Each row was made from one path, in order. Every step used is in the known rows, and no mark comes twice. Write each row's path.
Known rows
gaka > puvobur > sero: [ -5   8  25   6  -6  -1  13 -11   8  -5   6 -27  -7 -41  30  24  -9  -9
 -24   0  11  29 -20   5  -9]
sero > dutet > kamo > rired: [ 27 -15   0  -3   3 -13 -10  11  -8   2   9 -21  15   5 -30  -7 -12   3
  17  10   3  44  -7   5   9]
rired > dutet: [ -4 -20 -13  -1   5  -6 -13 -14 -16  -7  -2 -25   2 -38   2  -1 -14   0
 -14  13  14 -45   1  -5  -2]
gaka > kamo > puvobur > sero > rired: [-14  43  18   3  -7  -5  25  -2  -7   4   0  50 -25  25   3   9  13  -1
   3   1  -7  11  37  -5   6]
sero > gaka > puvobur > dutet > kamo: [ -5  -6  14   3   6  10 -11  -2  22  -9 -20 -34   9 -30   8  12  12   1
  -2   1   6   2 -11   6 -10]
dutet > kamo: [-13 -12  -7   3   0 -10  -5  -4   5  -4   1 -33   0 -14   0  13 -16   1
  -7  15   7   8 -23   3   9]
gaka > dutet > kamo: [ -8  -6 -16   8   2  -2  -1  -9  -5  -3   0 -35  19 -30   8  31   1   8
 -13  10   0   0 -30   0  -1]
sero > gaka > puvobur > dutet > kamo > rired: [ 21   1  24   1   8   2  -4   8  20  -1  -8 -29  11   1   0  -3  22  -2
   8 -10   0  28   4   4  -7]
gaka > dutet > kamo > rired > puvobur > sero: [ 24  11   4   2   2  10  16   6   3   9  11  19  11  36  -2  -1  41   2
   1 -26 -12  23 -14  -1  -3]
rired > puvobur > sero: [-15  -1  10  -1  -3   2   1 -10   4  -5  -2  -1  -9  -9   8   3   9  -1
 -13 -13  -1  -2  -9   3  -2]
rired > dutet > kamo > puvobur > sero: [  9   9 -21  -1   3  16  11   5  -6   5  -4  35  -6  29   3 -11   6  -9
   4  -3  20 -10 -13  -1   3]
kamo > puvobur > sero > rired: [-21  23   6  -3  -5 -12  19  -9   1   0  -1  36 -21   5  22   8   7  -6
  -1   2  -2  13  23  -4   6]
sero > kamo > rired > gaka: [  0 -20 -12  -8  -5 -10 -22  13   0   0  11  -5  -2   6 -18 -36 -43  -1
   9   2 -17 -22  19   1   5]
gaka > kamo: [-13   3   7   9  -3  -9  -1  -8 -14  -5   1 -30  -3 -20  -7  17 -15   6
 -15  10  -1  -8   8   1   3]
sero > gaka > dutet > kamo: [  2 -23 -26   4   2  -3 -17 -12   5  -6 -12 -36  10 -26  -9  18   5   7
  -3   3  -5 -11 -25   5  -8]
puvobur > dutet > kamo > rired: [  4   2  25   5   8  -6   3  18   8   5   5 -33  16  19  11  10  13   4
   7  -4   2  31  -5   1   8]
dutet > kamo > rired > gaka > puvobur > sero: [ 26  -4  20   0  -5  10  12  11  19   7  12   7  -8  42  13 -17  -4 -11
  -1  -9   6  25  -7   2  -8]
rired > gaka > dutet: [-16 -26 -24   2  -1   4 -13 -17 -13  -8  -9 -37  18 -45  20  18 -15  10
 -21   1  -5 -53  -2  -6 -16]
puvobur > sero > rired > gaka > dutet > kamo: [ -5  -7   8   0  -4   6   4  -2  14   7  -1  24 -10  15  18  14  13   7
   9   5 -12 -18  -8  -5 -11]
rired > dutet > kamo > puvobur: [  0   0 -38  -4   8  10   2  -3 -16  -1  -8  20   5   7 -10 -20  -6  -4
   0   7  19 -37   8  -7   8]
dutet > kamo > rired: [ 12  -8  -1   1   3 -17   3   7   4   3  13 -26   3  20  -7  -5  -5  -3
   0   4   1  34  -6   1  14]
kamo > puvobur > dutet: [-29  13  -2   3   6   4   4  -1 -10  -9 -20 -21  17 -32  28  18   3   4
 -11  -7  11 -15  11  -3   2]
dutet > kamo > puvobur > sero: [ -5  16 -11   3  -4   5  16   4   6   2  -1  13  -6  24  15   8  -1  -8
  -1  -6  12  29 -19   4   8]
puvobur > dutet > kamo: [-22  -4  14   7   7   0  -4   6  10  -3  -8 -40  13 -15  16  25   3   7
   0   7   8   6 -22   4   5]

Which path is each row?
[ 26 -19 -17   0   3 -10 -10  -1   1   2   2 -30  13   4 -14   3  14   3
   4  -7 -13  16 -10   4  -5] | sero > gaka > dutet > kamo > rired
[  9   5 -10   0  -8  22  -3   9 -20   1 -13  33  -2  20 -17 -10 -19   5
  13  -9   7 -14  18   0 -10] | rired > gaka > kamo > puvobur > sero > dutet
[-14 -15  -2   4  -4   2 -13  -4 -10  -5  -6 -19  -6  -5  -7  -1 -28   7
 -12   8  -3 -48  18  -3  -6] | rired > gaka > kamo
[ 27   3   7  -3  -1  -6  -8  20  -5   9  21  22 -11  20 -18 -27 -16  -9
  15  -6  -4   7  -1   4   5] | puvobur > sero > kamo > rired > dutet
[ 35  13  28   0  -3   6   2  12 -18   7   8  25   0  28 -38 -16  17   5
  16 -20  -9  29  22   4  -2] | gaka > kamo > rired > puvobur > sero > dutet
[-33   1  12   0   8   6  -9  -7   0  -9 -17 -23  14 -35  15   9  18  10
 -11 -10  -2 -34  12  -3  -2] | rired > puvobur > dutet
[ -4  -7  -2  -5   7 -11  -4  -8   0   1   0  24 -14   2 -14  -9   4   1
   9  26   4 -31  14  -9   8] | sero > rired > dutet > kamo
[  7  -3  -7  -6   5  -5   2   2   3   1   8   6   5  26 -20 -24  13  -2
   2  -8  -6   7  11  -4  13] | dutet > kamo > rired > puvobur
[-16 -17  -5  -2  -2   6  -6 -16   1 -12  -7 -27   4 -45  20  -2 -32  -3
 -27   8   6 -40   9  -4 -14] | rired > gaka > puvobur
[-14  -5 -51  -1   1  21   2  -7 -12  -3 -14   7  21   1   8  -2  -6   5
  -8  -5  -1 -47   1  -8  -7] | rired > gaka > dutet > kamo > puvobur
[ 31 -20   1  -6   1   9  -9   7   0   0   3  -4  17   3 -24 -27 -21  -1
  10   5   5  10   9  -2  -7] | sero > dutet > kamo > rired > gaka > puvobur
[  7  -9   0  -3  -2  11  -8   3   5   1  -6  15   1   4 -26  -7  12   4
  14  -5   3  20 -24   7  -1] | rired > puvobur > sero > dutet > kamo
[-12  14 -23  -9   8   0   7  -9 -10   1  -5  52  -8  17 -11 -25  11  -3
  10  19   7 -38  33 -14  11] | sero > rired > dutet > kamo > puvobur
[-19   6  29   0  -6 -22   8 -10  11   0   6   4 -24  -8  19  20   3  -1
  -2  12  -7  19   3   1   3] | puvobur > sero > rired
[-17   8 -30   0   1  -1   7  -4  -5  -4  -6  -1   6   3   1  -1 -10  -3
  -6   5  10   3  -1  -2  12] | dutet > kamo > puvobur
[ 23 -15  -1  -3   7 -12  -6   0 -20   1  10 -17   5  -2  -4 -16  -7  -4
  -6   2   7 -17  17  -6   2] | kamo > rired > dutet
[  9   0  20   4  -6   3   0  -6  -4  -6   0 -18   6 -56   5  23 -16  -2
  -8   4  14  41 -18   8 -12] | gaka > puvobur > sero > dutet
[-15  26  -1  -3  -4  -5  22   2  12   5   1  50 -20  34  11   3  12  -6
  11   6  -1  26   8  -3  12] | dutet > kamo > puvobur > sero > rired
[  1  36  12  -1  -1   5  19  -2 -18   8  -2  73 -27  28  -6 -11  20  -2
   9   3   2 -29  46 -11   1] | gaka > kamo > puvobur > sero > rired > dutet
[-32   2  34  -3   4   5  -2 -10  11  -7 -16   0   1 -44  34   6   5   6
  -7  10  -6 -45  39 -11 -15] | sero > rired > gaka > puvobur > dutet
[ 17  -6  -1   0  -8   5  -7  16   0   7  15  11   4   9   0 -12 -16   2
   8 -16 -21  -3  -5   4  -9] | puvobur > sero > kamo > rired > gaka > dutet
[ -1  21 -21   8  -2  14  22  -1  -6   4  -1  13  12   5  19  23  15   0
  -7 -12   5  20 -26   2  -2] | gaka > dutet > kamo > puvobur > sero
[-13   1   6   3 -10  -8 -11   7   8  -1  10  -9 -14 -21  -2   8 -32  -4
   1   4  -5  23 -23  12   7] | puvobur > sero > kamo
[ 21 -13 -23  -7   6   3 -11  -8   3  -1  -7   2  14  19 -29 -19  36   5
   6 -20 -19 -12   9  -1  -5] | sero > gaka > dutet > kamo > rired > puvobur
[ 38 -12   2   3  -2  -4   1   6  12   9   6 -13   1  29  -1   9  27  -1
  10 -18 -12  39 -30   9 -10] | puvobur > sero > gaka > dutet > kamo > rired
[  3   1  15  -2   2  -6   5   1  10   9   7  34 -26  24  -1  -3  17  -4
  14  17   5  -7  -5  -4   4] | puvobur > sero > rired > dutet > kamo
[-18   8   0  -5  -7   4 -12   1   9  -3   2  22 -13  -9 -15 -14 -12  -1
   3  -9 -14  -3  -7   7   6] | rired > puvobur > sero > kamo
[ 12   7  14   0  -8 -15  -4  18   7   6  24   0 -11  15  -8  -9 -22  -7
  11  -5 -12  48  -8  10  10] | puvobur > sero > kamo > rired
